Each row was made from one small tree. The marks that hang from a mark follow it in brackets, in the order of their numbers. Every link used is in the known rows. Write each row's tree.
Known rows
z_263[z_430[z_591]]: [ 30   3  12   8 -18 -46 -35   6  30 -23   0  24  34 -14  19  -2 -20 -18
  -2 -27   5   0  30 -10]
z_747[z_430[z_591 z_822] z_944[z_56[z_364] z_263 z_335]]: [  0  15  -7  24 -21 -40 -76  34  69 -22  20  57  68  -3  45   6 -24  25
  -1 -36  23  35 -21 -14]
z_364[z_56]: [  7 -10   1  21  12 -45 -24   7  24 -25   5  27  31 -27   5 -13 -36 -23
  -3  -4 -17 -10  -6 -12]
z_263[z_430[z_591] z_944[z_56[z_364] z_335 z_747]]: [ 13  19  17  19 -11 -19 -46  54  53  -5  -7  28  51 -19  31  -5   6   5
  21 -31  28  31  19  -9]
z_335[z_944[z_56 z_747[z_430]]]: [ 19  -2  10  44 -12 -23 -17  34  45 -34  20  23  64 -46  15  -5  -1  -7
   5 -18   7  16  -3 -10]
z_944[z_56[z_364] z_263[z_430[z_591 z_822]] z_335]: [-14  13   7  24 -27  -9 -62  23  63 -16   2  36  63  10  52 -12  -7  18
  -1 -40  33  28 -13 -34]
z_591[z_430[z_822] z_944[z_56 z_263 z_747]]: [ 23  16  -4  14  -6 -33 -40   9  76 -29  13  12  76 -12  11  10  -8  14
  -6 -29  26  42 -23  15]
z_591[z_944]: [ 49 -13 -10  17  13 -48 -26  22  20 -31   9  10  34 -12  -3  -5 -19 -27
  -6 -17 -12   5   9   5]
z_747[z_430[z_591 z_822[z_944[z_56[z_364] z_263 z_335]]]]: [ 16  15  -9  21 -28 -36 -55  16  70 -21  15  43  53  -1  37  -6 -20  23
  -4 -41  21  24 -13 -43]
z_591[z_430[z_822] z_944[z_335]]: [ 23   2 -17  18  -4 -29 -50   2  37 -37   7  13  57   4  19  -8 -30 -26
  -3 -22   3  18   6   0]
z_56[z_944[z_747]]: [ 40 -27  -7   7   6 -45 -17  38  42 -30  -2  16  25 -31   6  -9 -12 -16
  18   0  -4   6   0   4]
z_56[z_364 z_944[z_263[z_430[z_591 z_822]] z_335 z_747]]: [ 21  -6  -6  12 -15 -22 -54  59  65 -20 -12  34  49   6  38  -8  -6  13
  31 -19  25  32 -18 -10]
z_822[z_944]: [ 47  -7   1  16  -4 -48 -11  11  35 -21   9   6  15 -21   0  -7 -14  -8
   0 -15 -12  -4   7 -30]
z_747[z_430 z_944[z_56[z_364] z_263 z_335]]: [  7  15   7  47 -12 -30 -56  46  56 -23  36  48  68 -10  19  -5  -1  17
  10 -26  17  29 -29 -15]
z_364[z_56[z_944[z_263[z_430]]]]: [ 21  -9   3  20  11 -38 -23  34  43 -29   3  27  48 -15  12 -16 -26  -2
  20  -6   5  18 -13 -16]
z_747[z_430[z_591] z_944]: [ 40   6  -1  11 -11 -72 -48  22  36 -29  21  44  40 -26  10  14 -33 -11
  -2 -24  -3   8  15   9]
z_430[z_591[z_944[z_56]] z_747 z_822]: [ 30  -5 -33 -13 -11 -52 -50  -3  46 -28 -17  39  38 -25  29   1 -50   5
 -21 -29  20  14  20  20]
z_747[z_944[z_263]]: [ 35  -1   7  22   4 -53 -33  29  37 -26  17  16  36 -22   2  11 -14  -1
  -4 -14  -6  11 -16  11]
z_944[z_56[z_364] z_263 z_335 z_747[z_430]]: [ -5  16  13  53 -18  -7 -49  40  65 -24  29  41  67 -17  14 -11  16  17
   9 -28  27  20 -41 -14]
z_747[z_430[z_591 z_822] z_944[z_56 z_263 z_335]]: [  0  16  -1  25 -17 -38 -75  14  66 -35  24  47  69 -16  41   8 -32  22
 -12 -38  26  27 -14  -7]
z_944[z_56 z_263 z_335]: [-10   3  11  40  -5  -3 -38  14  41 -35  19  13  50 -17  21 -15   0   0
 -16 -31  16   6 -24 -20]
z_822[z_430[z_747]]: [ 45   3   5  11 -32 -40 -19  -5  16 -17 -17  36  28 -45  -1 -17 -21 -29
  -4  -5   7 -17  12   7]
z_944[z_56 z_263[z_430[z_591 z_822]] z_335 z_747]: [-15  17  20  28 -22  -1 -61   9  72 -27   4  25  66 -16  41   1  -7  26
  -4 -36  41  20 -17  -8]

Which tree is each row?
[ 36  23  -9   7 -33 -19 -41  30  22 -15 -20  47  51 -18  16  -9 -11  -3
  -5 -34  30  18  -6  11]
z_822[z_430[z_591[z_944[z_56[z_364] z_263 z_335]] z_747]]
[ 12   2   8  32 -16 -39 -32  30  62 -12  22  47  54 -28   9  -9   6   3
  13 -16  12  14 -13 -14]
z_944[z_56[z_364] z_747[z_430]]
[ 12  19 -20  20 -16 -15 -54  -2  58 -38   5  25  71 -10  20  -7 -25  12
 -10 -32  38  32 -13  16]
z_591[z_430[z_747 z_822] z_944[z_56 z_263 z_335]]
[ 14   9  16  34  -6 -17 -38  47  45  -8   4  23  52 -10  29 -23   5  -6
  21 -23  18  27  20 -32]
z_263[z_430 z_944[z_56[z_364] z_335]]
[ -3  13   6  21 -19 -26 -66  39  63 -12   7  40  63   4  47   3 -14  28
   9 -32  27  36 -14 -15]
z_747[z_944[z_56[z_364] z_263[z_430[z_591 z_822]] z_335]]
[ 23  24   1   6 -39 -27 -45  32  30  -7 -17  55  47 -29  23  -1 -14   6
   3 -26  28  15 -10  13]
z_822[z_430[z_591 z_747[z_944[z_56[z_364] z_263 z_335]]]]
[ 36  21 -19  11 -14 -37 -30  28  52 -20   6  31  63  -9  -1  -3  -3  11
   1 -31  28  41 -14  20]
z_591[z_430[z_747] z_944[z_56[z_364] z_263]]
[  2  12  18  39 -11 -17 -49  49  52 -13  19  34  63  -2  27  -4   5  21
  18 -24  22  31 -20 -16]
z_747[z_944[z_56[z_364] z_263[z_430] z_335]]
[ 18   1   8  34   3 -29 -45  33  31 -33  18  15  40 -17  10   4 -13  -3
  -1 -17  -1   6 -21   6]
z_747[z_944[z_263 z_335]]
[ 23  22  12   9 -37 -13 -26  32  42   2 -13  35  38 -22  23  -8   6   5
  16 -28  19  13  -8 -32]
z_822[z_430[z_591] z_944[z_56[z_364] z_335 z_747]]
[  5  -3   8  33  10 -12 -35  42  47 -33   3  27  54 -20  13 -15 -18   4
  30  -5  15  16 -27  -6]
z_364[z_56[z_944[z_263[z_430] z_335 z_747]]]
[ 31   7  22  23  -1 -39 -25  25  49 -14   6  13  48 -29  18 -14  -4  -6
   7 -22  16  24  32 -21]
z_263[z_430 z_944[z_56]]
[ 30  16  17   6 -11 -43 -34  51  60   1  -8  28  47 -25  23   1   5   8
  18 -28  22  35  24  -4]
z_263[z_430[z_591] z_944[z_56[z_364] z_747]]
[ 25  16  -9  28 -11 -32 -55  39  41 -31  22  42  63   0  18  -5  -9   1
  -6 -46  18  29 -10 -10]
z_747[z_430[z_591[z_944[z_56[z_364] z_263 z_335]]]]
[ 13  26  17  27 -24  -7 -36  42  67  -9   8  24  50  -6  22  -1  14  39
  20 -38  33  30 -20 -30]
z_822[z_944[z_56[z_364] z_263[z_430[z_591]] z_335 z_747]]
[ 66  27   2  -2 -40 -42 -17   5  32 -15 -20  29  24 -37   0   3 -18   8
  -8 -29  20   3   0  -2]
z_822[z_430[z_591 z_747] z_944[z_263]]
[ 26  -6 -17  18 -15 -33 -58  57  66 -29   1  45  50  -2  32  -8 -11   8
  22 -21  19  29 -27  -7]
z_56[z_364 z_944[z_263 z_335 z_747[z_430[z_591 z_822]]]]
[ 23   2   5  42  -6 -42 -52  23  32 -36  31  39  48 -23  10  -4 -23 -15
   9 -14  -2   2   2  -3]
z_747[z_430 z_944[z_335]]
[ 23  25   6   6 -35 -25 -44  14  28 -18 -14  46  47 -40  20   1 -21   3
  -7 -28  30   9  -3  19]
z_822[z_430[z_591 z_747[z_944[z_56 z_263 z_335]]]]
[ 11  13  -3   6 -34 -36 -51  14  70  -9 -10  48  54 -10  37  -5 -17  31
  -3 -33  39  28  -3 -10]
z_944[z_56[z_364] z_263[z_430[z_591 z_747 z_822]]]
[ 30  -1 -11  22 -11 -30 -47  68  52 -29   6  42  46  -7  18  -7   1   3
  26 -23  17  26 -25  -3]
z_56[z_364 z_944[z_263 z_335 z_747[z_430[z_591]]]]
[ 16  10 -10  33 -13 -10 -56  31  55 -22   1  36  68   3  27 -16 -12  24
   8 -28  37  34 -13  -6]
z_591[z_944[z_56[z_364] z_263[z_430[z_747 z_822]] z_335]]
[ 35   5  -7   4 -20 -52 -26 -13  58 -21   7  10  36 -11  15  -3 -25  -8
   0 -17  -1  11   8 -26]
z_591[z_430[z_822[z_944]]]
[ 17 -22  -7  11  19 -44 -18  35  40 -27  -4  28  33 -34   6 -12 -31 -14
  22   6  -9   5 -13   0]
z_364[z_56[z_944[z_747]]]
[ 29   6  -8   7 -25 -58 -42  -7  66 -25  14  39  43 -21  30  -2 -35  11
 -12 -34  12  13  14 -38]
z_747[z_430[z_591 z_822[z_944[z_56]]]]
[ 13  -1   7  28   8 -21 -32  29  34 -26   6   8  38 -31  21 -18  -9 -18
  -4 -22   6  11  15 -17]
z_263[z_944[z_56 z_335]]
[ 10   4  15  41  -3  -8 -39  23  40 -36  13   9  40 -25   3  -3   2  -5
  -3 -19   9  -4 -32   9]
z_944[z_263 z_335 z_747]
[ 22   7  11  40 -20 -10 -17  29  41 -32   4  18  63 -36  21  -9  -3  12
   0 -26  25  23  -2  -7]
z_335[z_944[z_56 z_263[z_430[z_747]]]]
[ 53   9 -20   6 -10 -49 -27   5  29 -33   2  22  43 -21 -11  -2 -25 -20
  -1 -18   9  14  17  31]
z_591[z_430[z_747] z_944]
[ 11   3  13  30   9 -17 -33  34  47 -23   5   9  40 -41  14 -11  -1  -9
   4 -18  12  13   4  -1]
z_263[z_944[z_56 z_335 z_747]]
